Each row was made from one walk, in order. Every step used is in the known rows, and no mark comes twice. Write each row's walk.
(in the rows, 128 means zero)
Known rows
godep/furem/vepo: [154 141 129 143 159 102 139 168 105 109 127 131 134 100 161 167 158 144
 145 194 129 112 131 132 135 116 118  94 121  92  96  81 125 105 119 133
 127 143 141 177 122  96 137 118 148 149 143 124 139  90 132 143 142 154
 136 129 101 125 157 142 167 125 107 143 113 119  80 136 120 207 134 125
 140 110  87 103 165 142 118 135 157 167 131]
lobep/furem/godep/vepo: [164 123 145 155 141 111 185 165  93 118 121 142 138 103 143 149 138 183
 120 182 139 122 131 115 130 115 150 134 104 128 118  98 161 128 112 146
 132 130 130 131 122 115 134 126 152 117 122 139 123 136 138 135 131 145
 143 119  86 138 132 150 138 123 122 162 103 157 117 141 139 175 126 133
 161 126  71  85 154 135 149 105 158 165 157]
furem/vabib: [157  93 120 201 152  94 180 125 128 108 132 128 129 119 157 118 104 167
 132 127 107 122  94 134 139 116 113 110 128 136 114 112 154  91 131 107
 126 126 115 134 117 150 129 133 153 135 161 128 171 124 111 121 114 145
 148 124 110 125 147 122 153 130 112 139 126  97 114 156 127 172 124 112
 130 112  89  96 152 125  82 138 139 130 115]
vepo/godep/furem/vabib: [160 117 118 189 168  87 170 159 190 110 112 101 123 110 159 138 139 164
 146 129  98 129 131 125 144 105 116 120 122 122  95 141 142  92 133 111
 126 143 134 122 111 139 137 107 157 147 141 122 141  76 129 138 131 142
 156 129  76 142 142  99 152 123 111 128 131 126 119 151 125 171 120 102
 107 106  91 110 154 123 110 128 132 138 108]
godep/furem/lobep: [169  95 129 207 210  87 147 181 180 118 116 107 126  78 158 184 134 150
 126 157 105 143 114 137 146 115  99  90 107 125 115 135 175 104 163 133
 139 135 137 172 116 118 132 104 147 151 155 116 173 113 125 127 115 142
 169 156 127 117 171 136 156 119 107 141 127  84 109 148 130 185 121 114
 117 106 130 131 170 147 110 124 140 141 129]
godep/furem: [169 133 114 164 201 103 143 152 140 110 126  98 138 105 146 183 150 156
 117 178 119 141 142 130 152 103 107 103 113  90 117 126 132 107 156 147
 136 135 126 185 122 122 136 114 159 133 140 126 131 113 144 144 123 152
 156 144 113 125 175 128 160 120 107 149 113  96 107 133 121 175 141 133
 123 104 124 139 161 157 117 120 156 146 123]
bopusag/furem: [172 127 112 181 128 105 142  40  16 117 136  81 153 119 132 191 126 150
  86 192  90 146 109 102 143 110 102 107  98  86 130 144 124 114 158 132
 134 141 128 197 129 144 131 121 147 112 161 129 147 159 119 114 111 153
 135 127 126 124 172 144 169 123 102 143 117  57 105 123 125 144 153 134
 126 126 162 157 177 151  91 108 164 138 132]
vabib/lobep: [124 117 123 125 132 145 173 152 159 111 122 112 146 133 141 115 132 148
 105 130 131 141 104 119 131 113 115  65 100 129 146 109 146  91 140 146
 136 119 126 174 132 137 124 124 142 126 158 138 165 155 130 133 116 153
 146 139 116  86 161 129 140 144 122 127 111  97 135 129 117 139 120 136
 152 107 100 168 129 149  79 138 151 108 125]
vepo/vabib/lobep: [ 96 129 128 112 147 125 182 139 165 103 128 147 143 137 131 123 123 154
  88 127 126 146 111 109 128 121 125  87 102 132 145 129 118  87 146 134
 142 123 117 161 120 124 121 111 141 139 139 137 176 133 135 146 113 143
 149 135 124  98 155 128 143 165 123 122  98 109 123 147 120 137 137 126
 147 103 117 170 106 136  76 161 125 106 129]
bopusag/furem/lobep/vabib/vepo/godep: [138 133 128 146 115 138 143 103 103 129 135  92 140 124 138  81 134 162
 112 118  82 166  95 121 122 112 106 119 105 130 130 176 102  87 144 142
 142 138 175  95 137 125 142  95 159 147 116 128 119 131 110 114 125 154
 128 128 109 135 143 120 122 128 141 141 154 107 148 125 130  77 118 104
 107 116 192 173 145 108 127 141 112 107 118]
lobep/furem/godep: [154  97 133 156  82 101 165 138  81 113 123 117 140  90 135 175 128 167
 120 156 130 129 125 113 150 115 129 124 101 138  92  83 169 113 122 147
 137 145 132 155 138 121 135 130 142 109 138 125 116 133 142 103 123 146
 147 136  93 154 160 164 142 124 114 168 119 144 125 123 135 142 133 153
 155 123  77 104 162 120 127 118 147 133 154]
lobep/furem/vepo/vabib: [131 126 144 129 120  86 171 121 101 104 141 182 137 111 134 138 112 176
 104 164 128 121 127 129 125 128 137 148 123 106  97  92 106  95 112 116
 132 148 120 124 115  89 129 130 154 142 118 125 133 107 132 136 130 135
 136 116 121 130 139 143 165 161 116 143 108 141  99 152 130 169 147 118
 151 113 119  96 134  98 131 152 114 144 138]
vepo/vabib/lobep/furem: [114 120 133 114  89 114 198 143 171 109 126 134 143 112 122 110 109 188
  73 131 132 137 133 114 140 113 128 130 101 123 115 111 133  91 135 134
 142 134 119 138 128 115 123 140 156 113 133 137 143 144 148 132 120 136
 151 136 121 113 155 131 147 176 124 136 102 125 142 137 130 125 123 146
 158 115 122 148 109 109 116 135 120 104 126]
lobep/vabib: [163 138 117 156 134 161 150 110  79 115 148 108 150 136 145  88 106 177
  86 121 131 149 107 140 125 116 118 110 122 128 140 117 111  90 149 129
 136 121 134 151 119 124 134 128 163 128 128 120 158 158 116 113 122 165
 139 137 134  91 172 119 145 135 133 157 136 128 126 135 128 126 140 133
 133 109 130 145 127 122 123 150 150 115 115]
godep/vepo/vabib: [143 144 139 149 208 103 178 128 117 107 141 186 141 135 135 147 117 176
  88 168 127 139 122 122 120 123 150 144 119 113 137 148 109 106 139 124
 134 121 106 132  98 114 126 110 160 148 112 137 143 125 122 161 119 136
 149 106 122 117 129 129 153 139 122 141 103 127 109 165 130 179 152  99
 141 102 136 122 128 136 129 139 131 154 137]
godep/vepo: [178 137 137 163 190 128 174 148 109 116 134 147 144 133 146 144 132 174
 110 182 133 130 116 130 122 112 140 122 116 109 147 125 141 116 126 136
 126 117 108 145 112 129 128 122 157 131 133 140 144 153 117 150 120 148
 141 109 108 101 131 127 145 117 121 143 111 118 118 147 130 189 131 111
 149 112 118 103 153 150 123 113 163 162 138]
lobep/vabib/furem/vepo/godep: [144 149 135 127  37 149 154 110 122 122 126 118 150 132 145  95 145 162
 137 112 100 129 114 118 109 116 131 133 112 135  98 114 125  89  89 131
 120 149 175  80 131 102 139 117 156 136 119 123 100 118 123 113 140 144
 129 110  71 117 123 103 135 121 132 132 154 160 150 109 118 154 118  95
 139 112 125 105 141  98 134 133 127 127 111]
furem/lobep/vabib/vepo: [126 107 129 139 156 142 149 143 107 124 160 129 132 120 148  61 112 169
  99 124 111 162  72 148 125 121  95 110 117 143 135 129 112  81 154 147
 151 116 160 108 137 113 137 117 160 150 122 129 149 147 103 122 121 165
 137 136 143 112 159 138 127 141 147 162 135  93 126 136 136 105 116 125
 126 109 176 150 125 116 112 170 123 102 123]
furem/lobep: [173  85 136 212 174 103 158 152 143 119 126 127 134  95 151 162 109 148
 118 138 105 142  88 138 134 122 105  98 111 139 129 130 182  98 150 125
 133 127 131 154 123 131 126 113 147 146 161 120 172 148 104 113 103 139
 159 143 135 111 158 144 149 116 114 139 134  79 128 146 132 171 124 108
 132 111 136 120 171 138  97 129 140 128 131]
vabib/vepo/godep: [147 131 127 129 125 133 150 121 128 120 134 115 145 140 131 108 146 156
 133 125  98 153 105 118 134 106 117 132 115 116 127 151 112  85 121 156
 134 133 161  97 143 134 140 109 162 146 124 142  84 130 119 131 115 147
 130 107  87 148 132 118 115 109 141 138 149 119 160 125 123 105 122 108
 125 105 168 152 151 122 112 132 124 116 121]

Which walk is each row?
[129 102 146 180 141  89 180 132 161 122 135 158 135 100 144 143 108 171
 105 140  95 141 102 129 120 131 122 139 105 157 115 154 179 106 138 125
 137 130 136  98 112 105 123 113 147 139 130 130 161 138 119 130 113 123
 167 127 127 104 127 127 143 134 120 139 123  94 129 135 132 206 122  82
 138 108 158  90 135 117 112 133 105 130 131]	godep/vepo/vabib/furem/lobep
[136 133 147 136 172  89 184 143 113 108 133 181 136 110 134 159 124 182
  97 175 131 134 134 114 127 124 155 154 108 131 113 131 126 117 129 132
 139 133 117 122 104 105 129 113 151 136 101 135 133 107 137 148 128 134
 149 113 108 144 129 147 147 146 122 156  97 168 107 159 136 170 146 115
 148 113 101  97 129 120 142 135 123 159 156]	lobep/furem/godep/vepo/vabib
[139 124 144 129 136 123 192 188 133 117 114 136 138 105 144 136 144 178
 115 174 143 124 130 110 127 114 147 115  97 145 123  94 161 126 111 150
 137 127 126 138 121 112 131 125 143 115 125 141 141 138 145 137 135 148
 144 127  83 127 132 148 133 134 125 150  93 157 123 139 135 167 113 138
 167 125  60 108 137 136 136 110 154 150 155]	vabib/lobep/furem/godep/vepo
[105 140 138 108 180 129 190 166 185 106 126 162 139 139 136 113 129 163
  90 143 136 141 117 110 117 122 141  94 102 131 154 135 118  98 136 132
 142 115 114 147 108 121 121 110 146 141 124 146 176 130 133 165 123 143
 148 124 119  93 135 122 143 165 128 123  91 128 121 154 123 149 131 114
 151 104 109 154 102 141  94 150 128 127 134]	godep/vepo/vabib/lobep
[161 106 129 190 153 144 156 139 119 123 143 106 139 110 155  89  99 171
  93 107 117 154  90 142 122 125 109 101 115 157 137 126 142  90 156 120
 138 123 140 137 116 121 132 114 156 143 132 108 189 152 105 105 122 156
 152 148 144  85 171 125 148 135 129 151 142 127 125 143 134 139 124 116
 126 109 133 140 135 116 120 151 139 116 119]	furem/lobep/vabib
[ 90 140 136 106 153 117 183 140 129 110 120 142 137 127 138 137 145 151
  95 166 123 143 118  93 118 125 139  89  89 136 147 142 121 114 141 135
 146 128 127 169 111 115 125  94 131 135 126 141 178 119 142 153 130 147
 145 132 111 122 142 142 143 163 119 131  81 119 101 148 125 145 139 124
 144 115  94 163 113 142  94 141 130 135 151]	bopusag/furem/godep/vepo/vabib/lobep
[162 127 126 179 163 143 148 168 170 123 125  90 131 103 156 101 127 169
 112 108 106 161 121 139 128 113 108 105 110 147 118 155 132  90 156 125
 141 134 158 128 109 110 139  95 160 152 120 104 166 113 120 117 134 155
 156 158 124 101 170 110 146 130 129 144 147 143 131 140 131 135 119 110
 110 104 136 159 138 117 141 141 130 118 112]	vepo/godep/furem/lobep/vabib
[170 106 131 202 184  97 146 185 210 121 104  97 128  84 152 175 145 148
 139 138  91 148 123 130 142 110 106 102 106 133 114 163 169 100 150 130
 134 142 148 145 116 119 136  89 151 156 143 113 147  98 128 125 121 136
 166 148 104 126 157 120 147 112 114 130 137 108 132 144 127 168 119 100
 110 105 135 137 172 138 125 117 128 138 123]	vepo/godep/furem/lobep
[146 138 138 135  53 127 154 113 127 121 123 123 148 130 143 131 153 148
 152 130  99 121 114 110 114 114 132 133 112 127  95 116 144  95  84 136
 119 153 162  97 133 108 136 117 152 134 131 130  96 118 126 120 132 136
 131 105  66 130 117 111 135 110 125 130 150 141 149 107 114 170 120  91
 143 113 126  94 159 107 119 116 127 139 118]	vabib/furem/vepo/godep
[139 140 139 135 118 137 176 140  91 123 134 132 143 121 150 121 142 175
 116 160 129 131 116 116 113 119 143 126 102 154 126 112 150 123 114 145
 136 124 146 119 121 105 135 116 147 116 113 137 139 139 129 132 136 153
 145 119  86 114 121 134 129 122 130 165 115 154 118 119 131 185 129 119
 153 117  89  92 135 130 140 124 148 151 145]	lobep/vabib/furem/godep/vepo
[ 83 141 132  94 162 111 171 171 180 102 122 154 132 120 146 125 147 147
 112 153 131 130 127 111 128 123 128  80 105 118 125 106 110  92 132 135
 142 137 131 162 117  95 126 105 139 154 127 136 179  93 143 159 137 145
 144 140 113 105 150 132 155 171 117 122  92 122  96 147 117 166 133 126
 146 102  91 157 110 135  86 161 125 131 131]	godep/furem/vepo/vabib/lobep
[148  82 134 196 108 102 164 122 147 124 132 113 139  95 145 153 110 154
 115 130  93 142  91 127 130 122 102 117 101 157 109 136 200 101 139 134
 134 136 149 127 128 119 125 124 144 125 158 125 154 159 114 106 106 131
 165 136 123 102 144 130 142 121 116 144 139  75 141 115 125 196 114 101
 137 112 159 103 157 126  99 124 125 114 125]	vabib/furem/lobep
[140 114 130 139  93 111 178 135 161 119 128 119 131 122 135  79 125 183
 135 111  91 139 106 126 136 106 116 153 117 129 103 140 124  80 111 137
 132 136 153  62 141 133 138 124 168 140 124 139  92 115 119 123 124 141
 134 108  77 153 120 109 121 130 137 135 145 127 161 136 131  98 103 111
 124 114 144 115 144  95 118 132 110 107 115]	lobep/furem/vabib/vepo/godep
[155 135 129 160 115 102 142  77  11 115 136 115 145 111 149 171 140 142
 120 203 106 118 101 116 125 122 113  93 106  91 110  98 117 113 123 123
 127 149 143 186 128 113 134 122 139 131 158 127 148 129 112 121 132 154
 116 123 115 129 153 156 173 126  99 138 114  81  80 130 123 178 146 124
 141 128 121 114 177 140  96 124 161 160 138]	bopusag/furem/vepo
[118 128 138 107 106 118 208 162 182 110 127 149 141 116 126 106 113 198
  72 145 138 138 138 113 131 115 141 134 103 122 125 113 129 101 124 134
 142 127 117 122 120 111 122 138 156 113 121 142 138 141 149 144 127 136
 147 126 114 103 139 124 142 173 126 134  94 141 137 146 134 142 115 134
 164 117 118 140 106 113 130 126 120 120 135]	godep/vepo/vabib/lobep/furem
[121  91 126 141 116  94 185 128 125 113 152 139 126 112 142  74 106 191
 113 134 110 131  92 137 146 112 101 142 126 122 104 103 129  86 127 137
 144 128 140  89 144 128 134 145 164 129 135 143 115 132 119 125 121 148
 133 115 111 143 134 135 131 151 130 156 123  91 126 142 138 118 106 134
 135 118 136 100 137 102  99 151 120 109 123]	lobep/furem/vabib/vepo
[ 82 140 132 102 123 112 170 118 119 106 127 142 142 125 141 137 134 144
  99 159 120 132 106 104 119 129 122  76  99 114 128 116 103  96 136 122
 140 138 135 169 121 104 124 109 133 142 138 135 182 116 132 144 131 147
 135 135 124 110 150 140 158 169 114 120  92  99  97 141 119 151 140 122
 145 114 114 157 117 130  82 158 124 130 135]	bopusag/furem/vepo/vabib/lobep
[121 141 137 129 114 106 184  87 119 114 147 163 148 135 129 138 121 180
  87 155 109 141 128 111 117 124 139 163 110 126 114 154 138 109 125 135
 134 130 128 101 114 110 125 126 156 120 117 148 124 139 131 146 119 129
 155 103 107 110 115 116 142 143 122 146 111 112 132 118 122 201 139  96
 147 106 164  96 119 119 122 132 110 133 127]	godep/vepo/vabib/furem
[106 112 131 132  90  93 157  95  76 111 133 140 144 112 133 177 139 152
 123 146 108 137 119  96 134 127 131 136 102 156  91 120 159 109 127 149
 138 143 144 133 131 105 132 112 135 121 127 133 130 114 138 116 119 136
 157 128  90 157 141 150 134 128 118 164 114 130 120 110 122 173 150 118
 145 108 105 103 138 123 108 143 115 124 146]	vepo/vabib/furem/godep
[103 104 135 114  74 101 183 154 128 108 117 131 138  97 129 148 131 166
 109 140 134 134 131  98 142 119 133 114  92 151 107  91 152 107 125 145
 144 145 132 153 134 108 131 121 134 117 127 130 136 121 151 117 125 143
 149 142  96 148 154 159 136 156 121 154  99 146 125 129 132 130 131 152
 154 118  69 132 128 121 117 139 125 119 153]	vepo/vabib/lobep/furem/godep
[126 133 139 134 161  93 158 116  89 104 143 187 139 124 143 146 123 155
 115 165 123 123 111 126 121 131 137 125 126 110 112 107 103  94 123 116
 129 139 123 143 110  98 128 113 150 156 125 128 149 105 119 142 126 140
 136 114 122 133 143 144 164 148 114 137 113 129  91 157 126 178 156 105
 143 106 114 101 137 117 111 160 123 152 136]	furem/vepo/vabib
[145 157 116 122 169 132 137 159 160 118 128  93 135 120 142 112 161 169
 121 139 105 160 144 126 140  99 110 123 115 108 119 161  95  90 147 156
 143 138 163 121 130 111 147  98 167 149 105 128 100  90 137 148 140 160
 142 133  94 139 158 107 131 126 135 147 138 127 137 128 123 109 123 124
 106 102 156 167 137 130 136 139 128 125 112]	lobep/vabib/vepo/godep/furem
[142 132 141 114  54 132 174 156 164 118 109 118 141 115 140 107 150 161
 144 123 114 122 127 115 120 110 137 118 104 121 100  95 134  90  83 132
 123 150 154 109 134 109 134 123 152 136 130 130 106 120 137 121 138 138
 126 117  65 126 126 116 136 134 128 118 136 163 149 130 123 136 109 117
 153 119  97 117 145 104 133 120 131 131 123]	vabib/lobep/furem/vepo/godep
[153 113 119 174 121  97 137  75   4 115 123  87 144 103 139 210 149 136
 116 188 103 139 109  90 143 118 115  92  91 124 112 117 144 125 148 144
 139 149 142 201 134 134 136 105 128 117 153 124 144 130 129 104 118 156
 137 140 105 163 168 170 155 115 103 161 113  97  96 119 128 143 154 142
 129 128 101 139 178 153  98 117 157 144 156]	bopusag/furem/godep
[121 118 127 135  71 134 153 102  70 120 139 105 148 114 143 133 136 156
 117 128 116 142 113 107 126 123 123 118 102 167 101 104 155 107 127 148
 139 138 161 135 136 110 137 122 138 109 127 123 132 135 131 100 128 154
 148 137  90 135 155 144 130 126 125 177 130 140 127  97 123 155 136 134
 145 115  95 105 135 119 121 142 133 121 138]	lobep/vabib/furem/godep
[113 112 117 147 165 108 186 188 216 106 111 103 124 112 160 105 137 153
 122 125 122 128 116 119 140 111 106  67 108 134 128 112 151  89 146 125
 140 125 130 160 118 134 127 118 143 136 156 135 188 101 139 146 132 151
 158 147 105 105 154 113 149 158 114 121 102  97 114 147 118 162 108 130
 133 107  67 142 120 137  71 145 139 116 113]	godep/furem/vabib/lobep
[110 122 120 139 147 116 186 190 241 109 101  96 124 117 157  96 146 154
 134 108 110 133 122 116 136 108 114  73 107 137 122 126 147  86 131 129
 136 130 137 136 118 134 130 105 145 141 151 133 168  96 138 144 132 146
 157 143  85 111 146 100 141 151 119 114 112 115 129 143 117 148 107 119
 126 106  76 151 123 132  79 140 130 113 113]	vepo/godep/furem/vabib/lobep
